Each row was made from one small tree. The marks that hang from a mark follow it in brackets, in alphabetical order. Every link used is in the known rows. Write each row's tree.
Known rows
kosa(dapu): [ 1.46  6.31  1.30 -0.93 -4.06 -3.63  0.51 -1.26  3.77  5.60 -0.08 -0.82
 -0.20  5.41 -0.58  0.57  5.51  2.80  3.19 -6.91  3.11  2.35 -1.68  1.78
  1.42 -3.71 -0.41  2.88]
fuvog(dapu ditam kevare visava(simi)): [-1.83  4.50  2.09 -0.53 -2.06 -2.40 -4.57  2.24 -1.49  1.03 -0.55 -0.02
  3.33  1.58 -3.98 -2.59  0.75  1.87  0.19 -9.01  5.37  0.11  1.92  2.63
  1.93 -4.18  1.27  0.13]
saluf(simi(mesame)): [ 3.65  5.30 -0.59 -1.44 -5.18 -1.15 -2.16 -2.79  3.53  4.47  2.95 -1.08
  0.83  3.77  1.06  1.58  2.37  5.16  1.80 -5.66  1.92  2.19 -1.57  6.65
  1.06 -5.12 -4.89  0.65]
palez(peno(fuvog(ditam)) saluf(simi(mesame))): [ 2.75  7.84 -1.66 -0.43 -0.68  0.26 -0.37 -2.43 -1.16  3.63  4.81  0.94
  1.82  4.87  3.04  2.17  0.36  6.75  1.25 -1.91  5.91  2.15 -1.17  5.71
  0.47 -6.77 -0.51  2.24]
lisuzag(neroma(peno(fuvog)) palez): [ 0.04  7.61  0.53 -1.94  0.90 -0.06  0.01  0.39 -0.48  4.11  0.01  1.28
  1.13  3.58  3.37 -0.85  1.10  5.15 -0.78 -6.58 -0.53  0.89  0.56  4.04
  2.31 -4.96 -3.93  6.35]
palez(peno(fuvog) saluf): [ 3.67  7.79  1.94 -0.58 -1.96 -1.44  0.86 -2.86  1.47  5.05  3.77 -1.11
 -0.71  5.37  5.43  1.40  3.59  6.52  4.08 -3.31  4.30  1.60 -0.73  2.70
  2.50 -5.02  0.36  3.07]
gider(palez(peno(fuvog(ditam visava)))): [-0.99  7.95  5.46 -0.03 -1.44 -0.97  0.55  4.07 -4.47  3.24  4.45  0.53
  4.48  2.36  2.43  0.42  1.65  3.67  1.85 -3.60  3.90 -1.02  0.35  2.68
  0.80 -1.98 -1.68  5.83]
neroma(peno(fuvog(dapu sulo))): [-2.43  5.24 -1.19 -1.65 -1.62 -2.76 -1.05 -1.42 -0.64  4.37  0.04  0.19
 -0.79  2.76  0.51 -4.32  5.08  3.45  1.08 -4.82  2.60  0.35  0.31  3.82
  4.11 -4.46 -1.21  4.48]
gider(palez(peno(fuvog(ditam sulo visava)) saluf(simi))): [-1.99  8.06  2.92 -0.47 -1.32 -0.22 -1.79  1.95 -2.98  4.09  5.58 -0.58
  5.58  3.98  1.66 -0.70  1.88  3.25  1.25 -2.93  1.83 -1.55  2.28  4.50
 -0.57 -3.48  0.37  2.20]
neroma(ditam peno(fuvog(kevare sulo))): [-6.06  3.73 -1.65 -3.18 -2.18 -4.90 -3.28  0.62 -0.83  2.08  1.38 -0.63
 -0.29  4.78 -1.82 -2.31  4.46  0.41 -1.96 -4.41  0.18  1.42  3.18  5.45
  3.02 -2.87 -3.39  3.21]
gider(palez(peno(fuvog(dapu visava)) saluf(simi(mesame)))): [ 3.43  6.07  1.84 -0.40 -3.17  1.49  0.17 -2.05 -1.43  4.28  5.64  1.74
  1.37  2.49  6.28  0.32  1.21  6.47  2.64  0.77  4.59 -0.10 -0.06  8.78
  2.24 -3.68  2.22  3.44]
lisuzag(palez(peno(fuvog(dapu visava)))): [ 0.40  6.51  4.25  2.29  0.84  1.02 -0.06 -0.07 -1.96  3.87  1.59  0.64
  1.93  2.68  3.62 -0.45  2.45  5.66  3.15 -3.32  3.32 -1.26  1.42  2.82
  1.80 -5.94 -0.87  4.24]
fuvog(ditam kevare sulo): [-3.34  4.34 -0.72 -0.16 -3.49 -3.07 -4.95  1.67 -1.22  1.84 -0.15 -2.57
  3.45  4.47 -4.32 -1.58  5.01  0.51  0.86 -7.61  0.72  0.20  3.23  0.85
 -1.02 -1.99 -2.88  0.56]
neroma(ditam peno(fuvog(kevare visava(simi(mesame))))): [-3.15  2.72  0.21 -6.33 -1.26 -4.87 -3.47  0.83 -2.03 -0.80  3.73  2.10
  0.20  2.06  0.13  0.89 -1.28  0.71 -3.81 -3.89  3.23  1.90  2.39  7.72
  5.83 -3.76 -2.56  1.72]
peno(fuvog(ditam)): [-0.80  7.11  1.45 -1.67 -1.51 -2.14  0.13  0.27 -0.85  3.74  0.99 -0.98
  3.04  2.73 -0.02 -1.44  2.60  3.92  1.97 -6.32  4.79  1.13 -0.40  3.10
  1.04 -4.57 -4.99  4.76]
peno(fuvog(dapu ditam kevare sulo visava(simi))): [-5.96  2.92  0.24 -3.68 -0.24 -1.99 -4.64  2.80 -3.93 -0.25  0.10 -0.87
  3.75 -0.15 -3.65 -4.80  0.96  1.43  0.61 -6.11  3.98 -0.75  5.06  3.17
  1.69 -4.05 -0.16  0.28]
lisuzag(neroma(ditam(fuvog(kevare visava))) palez(peno saluf)): [-2.70  6.98  2.81  1.44 -0.55 -0.94 -3.02  1.31 -2.74  2.41  3.39 -1.34
  3.97  5.59  1.94  3.21  3.82  0.53 -0.50 -3.76 -2.32  0.17  4.61  3.26
 -1.63 -5.73  1.01  5.61]
neroma(ditam(fuvog(sulo visava(simi))) peno): [-6.52  4.64  2.35 -3.71 -2.32 -6.08 -4.30  2.19 -0.82  2.75  3.72 -1.36
  2.36  3.21 -2.07 -0.68  3.65 -2.70 -2.82 -7.91  0.05 -0.10  0.84  3.92
  3.27 -5.95 -2.87  3.21]
gider(palez(peno(fuvog(visava)) saluf(simi))): [ 2.83  8.42  4.72 -0.78 -3.38  0.03 -0.28 -0.18  0.64  5.86  6.45 -0.90
  2.58  3.78  5.89  1.39  1.36  5.80  2.47 -2.26  2.30 -0.50  0.78  6.78
  1.90 -3.76  0.33  2.65]
peno(fuvog(dapu kevare visava)): [-1.14  4.63  1.28 -2.16 -2.93 -2.14 -2.44 -0.40 -0.98  2.84  0.85 -1.97
  1.56 -0.06  0.34 -1.66  3.45  2.71  2.57 -3.49  3.12 -0.39  4.29  4.75
  3.11 -3.89 -1.31  3.70]
palez(peno saluf(simi)): [ 5.11  8.52  1.39  2.02 -3.72 -0.73 -1.56 -3.21  4.45  6.61  4.15 -1.34
  0.08  7.40  3.00  2.46  3.54  7.04  3.00 -6.08  2.89  2.19 -1.85  4.26
  1.34 -6.45  1.01  0.03]
mesame(simi): [ 2.99  6.21  1.90 -1.03 -2.82 -1.60 -1.27  0.65  4.44  5.43  1.54 -1.06
 -0.28  4.45  0.33 -0.47  3.71  5.11  1.85 -7.35  2.68  2.57 -2.05  4.25
  1.20 -3.83 -2.07  0.45]
peno(fuvog(kevare sulo visava(simi(mesame)))): [-2.33  0.92 -0.10 -7.73 -2.79 -2.99 -5.43  1.13 -2.47 -1.36  3.22 -1.79
  1.82 -0.41  0.38  0.12  0.23  1.31  0.97 -3.27  0.76 -0.02  5.71  4.76
  2.61 -2.46 -3.21 -1.27]
visava(fuvog(kevare sulo) simi(mesame)): [-2.51 -0.31 -2.21 -5.30 -5.84 -2.41 -6.37  0.79 -0.20 -2.13  1.28 -1.52
 -0.83  1.95  1.33 -0.83  1.22  1.79  1.44 -4.67  1.48  1.06  3.98  3.25
  1.66 -1.57 -2.67 -2.75]
ditam(fuvog(dapu kevare sulo visava(simi))): [-4.54  2.35  0.66 -2.72 -4.51 -3.07 -6.21  2.00 -1.38  2.02  0.91 -3.99
  2.32  0.00 -1.76 -2.80  4.09 -0.62  1.32 -5.98  0.84 -1.59  4.83  3.04
  1.27 -4.57 -0.01  0.37]
neroma(ditam): [-0.48  5.40  2.72 -0.01 -4.06 -3.41 -0.40 -1.60  3.03  4.63  1.42 -1.00
  0.54  5.93 -0.72 -0.25  4.99  2.68  2.05 -8.39  2.44  2.77 -1.95  4.39
  1.63 -4.23 -4.69  3.24]

Write each row's tree
[-0.34  4.48  4.21 -2.28 -1.94 -0.23 -1.19  0.93 -1.94  2.86  3.49  1.01
  0.80  2.47  4.83 -3.12  2.13  4.50  3.50 -3.43  3.65 -1.00  1.21  4.05
  2.76 -2.10  4.17  1.04] -> gider(palez(peno(fuvog(dapu sulo visava(simi))) saluf))
[-1.98  5.69  1.61  1.55 -2.80 -2.74 -3.57  1.30 -2.33  2.03 -0.31 -0.81
  4.17  1.90 -4.09 -1.42  3.66  1.07  0.93 -6.69  4.19 -0.38  2.75  2.27
  1.24 -3.55  0.10  3.21] -> fuvog(dapu ditam kevare visava)
[-4.54  5.58 -1.03 -0.63  2.25 -0.29 -0.25 -2.37 -1.98  3.36 -0.92  2.82
  0.51  5.92  1.48 -4.54  4.12  2.66 -0.99 -5.33  0.10  1.25  0.99  5.57
  1.76 -5.54  0.40  6.42] -> lisuzag(neroma(ditam peno(fuvog(dapu sulo))) palez(saluf))
[ 1.44  2.71  0.37 -4.28 -5.63 -1.86 -2.80 -0.83  1.60  0.15  2.00 -0.12
 -1.43  2.30  3.93  0.64  0.38  4.31  2.23 -5.92  4.77  2.19 -1.01  3.75
  3.08 -3.80 -3.63 -0.13] -> visava(fuvog simi(mesame))
[-4.57  4.26  0.48  0.66 -2.64 -3.09 -5.22  1.73 -3.33  1.09 -0.43 -1.81
  4.60  1.82 -5.45 -2.82  5.12 -0.66  0.93 -6.73  1.86 -1.20  4.69  1.13
  0.25 -3.08  0.27  1.82] -> fuvog(dapu ditam kevare sulo visava)
[-3.32  5.82  0.91 -0.88 -1.04 -2.13 -2.31  1.26 -3.56  1.82  0.13 -1.05
  3.79  0.23 -2.42 -2.56  2.35  2.02  1.05 -4.25  4.96 -0.58  4.12  3.81
  1.81 -4.04 -1.13  4.36] -> peno(fuvog(dapu ditam kevare visava))
[ 0.22  2.43  2.19 -5.18 -3.69 -3.49 -4.53 -0.23 -0.36  0.27  3.25 -0.88
  1.69  1.26  0.03  1.23  1.76  1.24  1.86 -6.84  0.59  0.64  1.62  2.24
  2.32 -3.32 -2.70 -1.06] -> fuvog(sulo visava(simi(mesame)))
[-7.46  2.27  0.05 -4.41 -0.48 -4.38 -4.40  1.46 -1.90  0.45  1.03  1.16
  0.12  2.16 -2.90 -4.35  1.79  0.21 -2.59 -5.60  2.58  0.25  3.63  5.93
  5.06 -4.36  0.04  1.59] -> neroma(ditam peno(fuvog(dapu kevare sulo visava(simi))))
[-4.63  3.24  1.04 -1.22 -1.87 -2.68 -5.85  2.65 -2.61  0.14 -0.73 -0.84
  3.62  1.51 -5.47 -3.65  2.36  0.27  0.56 -8.79  2.92 -0.62  3.71  1.70
  0.88 -3.45  0.98 -1.11] -> fuvog(dapu ditam kevare sulo visava(simi))
[-2.67  6.99  1.84 -2.32  1.05 -2.93 -1.22  1.74 -2.71  2.36  0.90  2.65
  2.28  1.07 -1.29 -3.37 -0.50  3.12 -1.86 -7.48  6.95  0.14 -0.59  3.89
  5.37 -6.37  0.16  4.16] -> neroma(peno(fuvog(dapu ditam visava(simi))))
[ 4.12  6.13 -1.91 -0.05 -2.03  1.37  0.59 -4.77  1.16  4.95  3.81  1.09
 -1.23  4.01  5.10  0.41  2.14  8.74  3.28 -0.33  6.33  2.24 -1.66  7.77
  2.24 -7.04  1.86  2.21] -> palez(peno(fuvog(dapu)) saluf(simi(mesame)))
[-6.82  3.91 -1.67 -1.01 -4.30 -5.86 -4.80  1.51 -0.89  3.27  1.92 -2.66
  1.13  5.44 -2.65 -1.19  6.62 -2.43 -2.79 -5.24 -1.31  0.44  2.76  4.31
  1.14 -3.87 -3.38  4.18] -> neroma(ditam(fuvog(kevare sulo)) peno)
[-2.19  8.19  3.22 -2.32  2.40 -2.07 -0.19 -1.19 -1.66  3.02  2.07  1.86
  2.79  4.76  2.58  0.57  1.26  1.45 -2.33 -5.67 -0.56  0.72  2.02  5.37
  3.38 -5.79 -1.64  7.31] -> lisuzag(neroma(ditam peno(fuvog(visava))) palez(saluf))
[ 0.79  3.29 -1.83 -2.14 -4.69  0.67 -3.21 -0.34 -1.31  2.87  5.28 -0.64
  0.68  4.84  5.16  0.08  2.18  4.84  1.65  1.14  0.45  0.14  3.31  7.79
 -0.44 -0.54  0.23 -0.58] -> gider(palez(peno(fuvog(kevare sulo)) saluf(simi(mesame))))
[-5.66  5.58  1.87 -3.81 -0.82 -5.69 -1.74  0.18 -1.60  2.68  3.45 -0.48
  1.58  3.06 -1.43 -0.88  4.23 -0.68 -1.49 -5.35  0.24  0.29  2.07  4.28
  4.35 -4.82 -4.35  5.14] -> neroma(ditam peno(fuvog(sulo visava)))
[ 4.25  8.43  2.68  2.29 -0.48  1.51 -0.48 -1.53  1.15  4.33  1.16  0.75
  1.06  6.99  4.86  2.31  2.88  6.48  2.89 -6.91 -0.41  1.67 -0.11  0.81
 -0.54 -5.05  1.38  3.60] -> lisuzag(neroma palez(peno saluf))
[ 2.64  4.00  1.37 -4.82 -1.64 -1.75 -3.33 -1.06 -1.77 -0.24  5.28  0.24
 -0.08  2.25  4.75  3.75 -0.90  4.56  1.45 -1.15  4.03  1.03  3.52  4.32
  3.88 -3.90  2.13 -0.81] -> palez(peno(fuvog(kevare visava(simi(mesame)))) saluf)
[-5.05  5.03 -0.12 -3.03 -1.35 -4.75 -0.98 -0.58  0.12  3.67  2.06  0.04
  0.01  4.94 -0.68 -2.34  4.62  1.27 -1.01 -5.46  1.09  1.67  0.20  4.90
  3.40 -4.41 -4.59  4.71] -> neroma(ditam peno(fuvog(sulo)))
[ 6.01  6.25  1.46  1.08 -5.68  0.58 -0.75 -1.92  1.59  5.14  5.42  1.07
  0.45  6.78  6.06  2.41  2.25  6.54  2.38 -2.69  2.53  1.53 -2.54  6.84
  0.44 -2.13  0.64  0.64] -> gider(palez(peno saluf(simi(mesame))))
[-6.19  3.18 -2.23  1.10 -4.34 -2.04 -4.91  1.64 -2.40  0.17 -1.73 -1.62
  1.66  2.72 -2.92 -4.51  5.00  1.01  1.85 -5.66  3.63 -0.32  4.05  1.24
 -0.14 -2.93 -0.63  1.90] -> visava(fuvog(dapu ditam kevare sulo))
[-2.99  5.16 -0.38  0.04 -4.94 -2.59 -4.06  1.79 -0.99  0.59  0.00 -2.01
  2.11  3.20 -0.86 -1.01  2.68  1.87  0.86 -6.16  3.66  0.47  2.87  1.60
  0.72 -2.64 -3.17  2.11] -> visava(fuvog(ditam kevare))
[-3.00  4.03  0.29 -2.05 -4.16 -2.11 -4.94  3.00  0.02 -0.25 -0.30 -1.10
  1.18  3.17 -0.84 -1.81  0.05  2.43  0.22 -8.25  4.98  1.00  2.07  2.09
  1.40 -3.01 -2.14 -0.78] -> visava(fuvog(ditam kevare) simi)
[-2.85  3.23 -0.31 -0.14 -5.54 -1.94 -2.57 -1.40  0.98  2.55 -0.51 -2.02
 -0.81  2.41  0.77 -3.88  6.14  2.63  4.32 -5.90  2.79  0.35  1.15  1.63
  1.50 -3.89 -1.63  2.48] -> visava(fuvog(dapu sulo))
[-2.57  1.52 -2.43 -1.57 -3.95 -0.81 -4.27  1.32 -2.34 -2.01 -1.05  1.41
  0.22  1.58 -0.35 -2.84  0.02  3.16  0.36 -5.21  7.48  1.32  1.22  4.15
  1.82 -3.36 -0.16 -0.13] -> visava(fuvog(dapu ditam kevare) simi(mesame))
[-0.76  3.65  0.13  0.46 -3.97  0.17 -1.59  0.18 -2.07  3.56  1.58 -0.43
 -0.32  4.92  4.53 -3.54  5.18  4.30  3.60 -0.45  2.42 -0.53  3.23  4.55
  0.49  0.26  3.80  2.08] -> gider(palez(peno(fuvog(dapu kevare sulo)) saluf))
[-3.30  7.34  0.74 -2.20 -0.59 -4.56 -3.44  2.62 -3.75  1.59  2.11 -0.25
  3.83  1.70 -2.01 -0.05  0.85  0.31 -2.90 -4.88  2.96 -0.46  3.93  3.17
  3.92 -3.84 -2.20  4.73] -> neroma(peno(fuvog(ditam kevare visava)))
[-3.60  5.99  0.04  1.80 -3.42 -4.00 -0.32 -0.87  0.50  5.97  0.83  0.15
 -0.32  4.85 -0.61 -2.50  6.53  0.96 -1.48 -6.06  4.08  1.38 -2.58  5.58
  3.00 -6.47 -1.68  7.66] -> neroma(ditam(fuvog(dapu)) peno)
[-0.11  4.34  1.07 -1.29 -4.06 -0.68 -2.49  0.87 -1.47  3.05  3.28 -1.55
  0.56  5.35  4.96 -0.98  4.36  3.64  3.05 -1.11  0.46 -0.55  3.86  3.79
  0.22  0.90  1.20  1.11] -> gider(palez(peno(fuvog(kevare sulo)) saluf))
[-3.81  7.27  3.14 -1.09 -3.37 -6.21 -1.89  0.76 -0.66  4.54  4.08 -1.68
  2.49  3.48 -0.84  1.49  5.08 -1.66 -2.32 -6.19  1.16  0.15  0.05  4.46
  3.68 -6.20 -3.66  7.31] -> neroma(ditam(fuvog(visava)) peno)
